What can hang from each mark
zili: bevi kire romis
vife: faruta
tenu: bevi romis
vukag: kiro
kiro: kire vife vukag
faruta: kire vife
kire: faruta zili
romis: tenu zili
bevi: tenu zili

Known rows, with every way that one mark hangs from another
bevi{zili{kire{faruta{vife}} romis{tenu}}}: -22.8,43.5,-8.3,-25.4,-5.6,32.5,24.7,-55.4,26.6,3.7,35.6,9.0,24.0,-14.4,26.4,-11.7,6.7,-55.2,9.0,4.8,3.0,17.6,-0.4,-24.8
faruta{kire{zili} vife}: 3.5,-48.5,-39.1,21.6,-18.6,8.8,-16.4,31.5,-40.0,32.0,-15.0,62.4,-5.9,46.0,11.4,7.6,35.2,-4.2,12.2,-29.3,21.9,-18.8,15.3,-38.3
kiro{vife{faruta}}: -0.4,11.8,-2.6,27.6,-2.3,-1.5,-2.5,7.9,-49.3,16.8,5.3,4.7,-33.0,20.5,5.6,20.8,8.6,-26.3,13.9,8.4,-2.7,-22.8,13.6,16.8
vukag{kiro{kire{faruta zili} vife}}: -17.8,17.8,24.3,48.8,12.8,7.7,-11.7,36.8,-25.8,4.2,-9.3,-20.1,4.2,16.4,-1.4,23.1,-28.1,3.3,9.5,-2.3,8.3,-41.0,-6.2,29.9
kire{faruta{vife} zili}: -8.9,-41.2,-22.5,28.2,2.0,-2.8,-17.7,22.8,-26.2,29.4,4.6,7.1,25.1,34.5,17.4,-4.1,-12.4,-4.5,16.7,-6.0,-1.6,-16.3,17.6,7.6
romis{tenu zili{bevi kire{faruta}}}: 1.2,19.2,-7.2,-20.0,10.8,-0.7,6.9,-10.4,80.7,-22.1,31.9,-39.2,37.9,-41.2,-1.4,-16.5,-12.7,-22.3,-34.6,11.9,-18.3,12.9,-17.2,-3.5
tenu{bevi romis}: -0.7,-22.5,3.1,32.8,15.7,-7.5,-21.2,-38.6,-50.4,-0.5,-32.2,40.2,30.7,-6.8,24.0,-18.6,-0.1,29.1,-11.6,30.5,9.6,27.1,-14.0,-18.1
kiro{kire{zili{bevi romis}} vife vukag}: 12.3,34.4,15.4,-52.0,-6.1,-7.3,8.4,18.9,8.6,-31.7,-15.6,-16.3,-26.0,-12.5,-46.5,-20.9,19.9,42.1,3.9,7.4,3.4,12.5,-10.2,11.8
kiro{vukag}: -7.7,9.5,28.2,-3.2,-20.9,10.4,18.3,-19.0,-12.3,-10.8,-2.0,33.2,-31.1,-23.0,-6.5,-16.1,25.0,2.4,-7.2,13.3,25.3,17.8,6.9,-8.1
kire{faruta zili{romis{tenu}}}: -10.1,-1.1,1.0,-10.0,2.2,-4.7,-1.4,-0.6,24.1,12.1,29.9,-25.9,33.2,-13.3,10.0,-18.2,-16.0,-5.9,16.1,7.3,-11.6,9.5,14.6,8.5
kiro{kire{faruta} vukag}: -17.4,18.9,30.5,-4.8,-3.5,17.2,5.3,8.1,-19.4,-17.7,-22.1,7.7,-37.5,-13.8,-17.2,-13.1,0.8,9.6,4.0,14.3,4.6,-3.5,8.1,10.3
vife{faruta{kire}}: 6.5,-22.7,-7.1,26.9,-11.4,9.7,-13.0,5.6,-51.9,29.0,-10.0,38.6,-49.8,24.5,9.8,30.8,13.8,-26.6,3.1,-21.1,11.8,-14.1,24.7,-4.0
tenu{romis}: 3.3,-17.1,0.7,35.1,-3.1,7.7,-5.0,-17.5,-41.7,10.5,-19.2,41.8,6.6,-13.7,21.7,-9.6,23.5,5.5,-19.7,27.6,6.7,22.6,-0.2,-11.5
kire{faruta{vife} zili{bevi{tenu{romis}}}}: 13.9,-75.2,-32.0,4.6,27.4,-22.5,-6.2,-7.8,-12.9,-2.2,-10.3,-10.0,22.4,21.6,27.2,1.9,-16.8,14.2,-12.0,-0.1,-18.0,3.3,4.2,-0.2
kire{zili{bevi}}: 16.6,-36.4,3.5,-8.6,-13.6,-20.4,-2.5,-19.2,2.8,2.2,9.5,10.7,6.5,3.2,-23.1,-1.2,-14.5,22.0,-31.5,8.8,10.5,28.6,2.7,7.0
vife{faruta{kire{zili{bevi romis{tenu}}}}}: 23.5,-24.7,-14.3,-19.9,-11.8,-6.4,-15.0,6.1,18.5,13.1,2.4,-1.8,-21.0,11.5,-7.8,25.7,3.7,-10.7,6.5,-26.9,-15.1,2.9,19.7,-5.9
bevi{tenu{romis{zili}}}: 5.5,-18.4,1.7,26.3,18.3,-20.5,32.4,-18.7,-28.5,-7.4,5.4,18.2,-6.4,-24.4,47.6,-3.7,22.8,9.6,-33.4,21.3,6.8,12.8,-18.7,-29.2
kire{faruta zili{bevi romis{tenu}}}: 4.3,-15.5,-1.9,-36.0,8.8,-14.0,0.6,-18.8,51.1,-2.2,21.6,-34.7,33.4,-17.0,-12.0,-16.5,-30.9,1.8,-9.2,6.3,-21.7,27.4,4.5,17.9
kire{faruta zili{bevi romis}}: 6.9,-23.3,-2.8,-24.6,17.8,-17.5,-1.6,-22.9,11.3,10.6,15.7,-24.3,25.5,-7.6,-11.9,-22.1,-35.7,11.8,-17.8,-2.9,1.4,36.1,1.6,37.4
romis{tenu zili{kire{faruta}}}: -12.2,35.2,-4.2,5.9,3.4,9.3,5.4,6.9,52.7,-7.7,39.8,-31.0,37.5,-37.9,20.7,-19.2,1.3,-30.4,-9.2,12.3,-8.9,-5.7,-9.0,-13.8
kire{zili}: 3.0,-21.0,8.2,18.1,-20.3,-11.9,-4.0,-2.5,-25.2,15.8,16.7,19.3,7.1,5.7,-1.6,-3.0,-1.0,13.3,-6.9,9.5,19.6,10.4,10.6,-2.1
kiro{kire{faruta zili} vukag}: -6.5,2.7,28.4,-9.3,-8.6,3.6,-13.4,32.3,-14.5,-15.4,-11.6,-12.2,-22.7,-2.6,-19.7,-11.6,-6.5,29.5,15.0,6.8,3.4,-8.3,19.0,13.0
vife{faruta{kire{zili{bevi romis}}}}: 25.9,-31.1,-14.8,-9.7,-3.9,-10.3,-16.6,2.6,-18.6,24.6,-3.6,7.0,-29.4,20.7,-7.7,21.1,0.8,-0.6,-2.9,-35.2,6.0,10.8,16.7,10.8
vukag{kiro{kire{zili{bevi romis{tenu}}} vife{faruta}}}: 5.5,33.4,20.9,17.3,-2.9,-2.0,-0.7,21.3,35.2,-7.4,-10.5,-39.8,-4.6,7.7,-17.0,44.8,-17.5,3.7,9.9,-10.2,-24.2,-29.1,-17.3,24.3

Rows
-9.0,-18.8,-26.2,13.3,9.2,-1.9,-4.1,11.1,-16.8,34.3,8.1,-0.1,34.0,20.9,18.7,-19.6,-6.9,-2.2,21.2,-13.4,1.4,-0.1,4.6,15.0 | kire{faruta{vife} zili{romis}}
13.4,-36.3,-45.0,-25.4,-15.6,5.2,-0.3,8.7,30.4,14.0,-12.9,38.8,9.4,22.8,-5.3,-0.6,31.0,-4.2,1.5,-27.5,-4.8,4.5,0.0,-39.1 | faruta{kire{zili{bevi romis{tenu}}} vife}
-4.2,42.3,-2.4,7.3,-16.8,6.5,15.9,-1.2,54.0,-10.0,37.6,-8.4,31.0,-40.3,13.7,-14.5,22.3,-20.0,-15.9,15.6,1.3,2.1,-18.0,-32.4 | romis{tenu zili{kire}}
-10.2,44.6,22.5,-10.2,-14.6,14.2,12.9,21.9,-28.6,-27.0,-22.7,19.0,-49.3,-7.4,-27.6,-10.3,35.2,13.0,11.6,22.4,10.6,-14.1,-1.0,-6.1 | kiro{kire vife vukag}
0.4,-22.5,-42.4,-2.0,-21.6,13.5,-1.9,24.5,5.5,26.0,-6.5,46.6,9.2,25.4,15.3,-2.6,43.6,-12.0,24.5,-27.1,2.9,-12.1,7.4,-48.2 | faruta{kire{zili{romis{tenu}}} vife}
23.6,0.9,-12.6,10.4,13.2,-2.1,-6.4,-12.9,12.7,-9.6,-2.9,0.6,33.7,-37.8,13.5,-22.9,20.1,12.9,-49.2,14.4,5.7,37.2,-28.4,-6.1 | tenu{romis{zili{bevi kire}}}
-17.6,20.8,-24.4,13.5,18.6,-0.8,-11.0,0.5,44.6,-8.2,14.7,-20.1,66.7,-12.0,31.1,-23.0,-8.1,-13.9,9.4,6.3,-15.0,-15.6,-25.9,-30.0 | romis{tenu{bevi} zili{kire{faruta{vife}}}}
-22.8,21.9,17.0,-19.4,3.2,10.9,-1.7,-66.9,18.0,-20.3,28.4,3.1,30.7,-15.4,16.1,-5.9,-28.7,-27.9,1.6,27.8,1.3,16.6,1.8,-31.5 | romis{tenu{bevi{zili{kire{faruta}}}}}
1.5,32.5,12.3,-63.8,6.8,-0.7,-1.1,31.2,44.6,-41.9,-7.2,-51.9,-9.8,-17.6,-38.9,-19.7,0.7,21.6,20.1,13.1,-27.8,-3.2,2.9,15.2 | kiro{kire{faruta zili{bevi romis{tenu}}} vife vukag}
8.5,9.1,23.6,39.9,-0.5,-6.8,-14.0,27.5,-8.9,0.0,-18.9,-25.1,-20.1,26.9,-20.0,51.8,-25.7,11.1,-1.8,-12.9,-6.6,-34.8,-9.0,35.1 | vukag{kiro{kire{zili{bevi}} vife{faruta}}}
3.5,2.7,-9.0,-10.3,9.8,7.5,-1.4,-49.6,11.2,-6.5,13.6,-17.5,23.8,-25.1,-12.0,-21.4,-24.2,-12.9,-35.1,4.5,18.4,28.8,-5.7,25.8 | zili{bevi kire{faruta}}
-1.2,40.7,21.4,1.7,-13.4,9.3,-2.6,37.6,-37.1,-16.9,-24.3,-3.8,-67.5,9.5,-20.5,17.1,25.2,3.3,28.9,8.9,-8.3,-33.2,12.4,12.4 | kiro{kire vife{faruta} vukag}
6.5,-3.8,1.9,-29.9,9.7,-21.7,63.4,-85.5,5.7,-9.8,11.7,15.1,-16.7,-29.9,-1.7,-13.2,-4.0,5.4,-45.5,8.6,20.3,49.4,-28.3,1.4 | zili{bevi{tenu} romis}
-25.5,16.3,35.4,58.6,6.9,20.3,8.0,-4.6,-19.0,7.9,-20.2,13.3,-7.5,-1.6,2.8,22.6,-29.6,-7.6,-14.8,0.0,14.3,-20.4,-14.9,23.8 | vukag{kiro{kire{faruta}}}
-16.2,33.4,27.1,-32.5,-19.9,15.2,43.4,-65.4,17.8,-1.6,32.7,41.6,-13.6,-20.9,8.0,1.4,10.2,-37.3,-13.2,25.5,4.6,37.7,-0.3,-32.3 | bevi{zili{romis{tenu}}}
27.5,-38.3,-13.6,-15.2,2.7,-22.3,7.4,-16.1,-22.9,12.2,6.4,-0.1,-41.5,16.7,7.0,27.8,-1.8,0.5,-6.0,-34.6,10.3,6.4,12.8,0.0 | vife{faruta{kire{zili{bevi{tenu} romis}}}}
12.8,-12.5,-11.4,1.1,-18.5,1.7,-15.7,20.0,-4.5,23.7,8.7,4.3,-21.1,14.2,10.0,24.9,16.4,-17.1,26.5,-26.1,-7.5,-13.2,26.5,-14.2 | vife{faruta{kire{zili{romis{tenu}}}}}
5.0,-34.2,-30.5,-12.7,15.6,-11.0,-2.6,-6.2,11.0,20.0,0.6,-8.2,33.9,18.3,-2.0,-18.9,-20.1,5.4,-4.9,-13.9,-7.7,17.5,-3.4,25.1 | kire{faruta{vife} zili{bevi romis}}
-19.6,8.6,6.1,5.0,-6.0,23.6,3.5,22.9,-18.7,-9.4,-36.1,22.5,-29.5,8.3,-7.6,-9.7,13.6,4.3,16.1,4.0,-4.0,-19.9,3.9,-0.7 | kiro{kire{faruta{vife}} vukag}
4.2,6.1,15.6,-39.3,9.8,-5.1,-16.4,39.6,-0.8,-34.9,-16.4,-35.3,-26.4,3.5,-41.9,-10.8,-9.2,29.1,7.6,10.7,-11.0,-10.6,10.8,26.0 | kiro{kire{faruta zili{bevi}} vife vukag}
-18.9,35.4,21.2,37.4,18.2,7.8,-0.9,27.2,-18.6,9.2,-5.6,-24.5,11.4,4.7,0.6,10.6,-22.9,6.1,13.1,-8.8,11.4,-26.9,-16.0,35.7 | vukag{kiro{kire{faruta zili{romis}} vife}}
22.2,4.0,16.4,-32.1,-4.6,-25.0,3.7,26.1,-13.1,-40.8,-11.6,-40.8,-65.5,13.8,-27.1,26.6,3.6,32.1,15.0,0.1,-14.4,-24.5,9.1,10.7 | kiro{kire{zili{bevi{tenu}}} vife{faruta} vukag}
-1.7,-25.8,-40.9,-2.8,-8.7,1.6,-13.7,8.3,-1.3,18.4,-15.9,45.9,27.3,29.4,15.3,-8.8,26.4,5.8,29.8,-24.7,5.1,-8.4,-3.9,-52.7 | faruta{kire{zili{romis{tenu{bevi}}}} vife}
-9.6,29.9,19.4,5.2,14.9,4.2,2.5,15.8,41.8,-13.3,-6.1,-41.7,19.0,-5.6,-15.6,16.4,-29.4,1.9,1.1,-1.0,-18.3,-20.6,-20.8,27.4 | vukag{kiro{kire{faruta zili{bevi romis{tenu}}} vife}}
-4.5,16.0,8.0,31.2,12.5,-0.8,-20.9,15.5,-0.3,8.6,-5.2,-15.0,9.3,16.8,19.2,35.2,-9.4,-9.1,34.7,-29.9,1.7,-36.0,-6.2,-3.3 | vukag{kiro{vife{faruta{kire{zili{romis{tenu{bevi}}}}}}}}
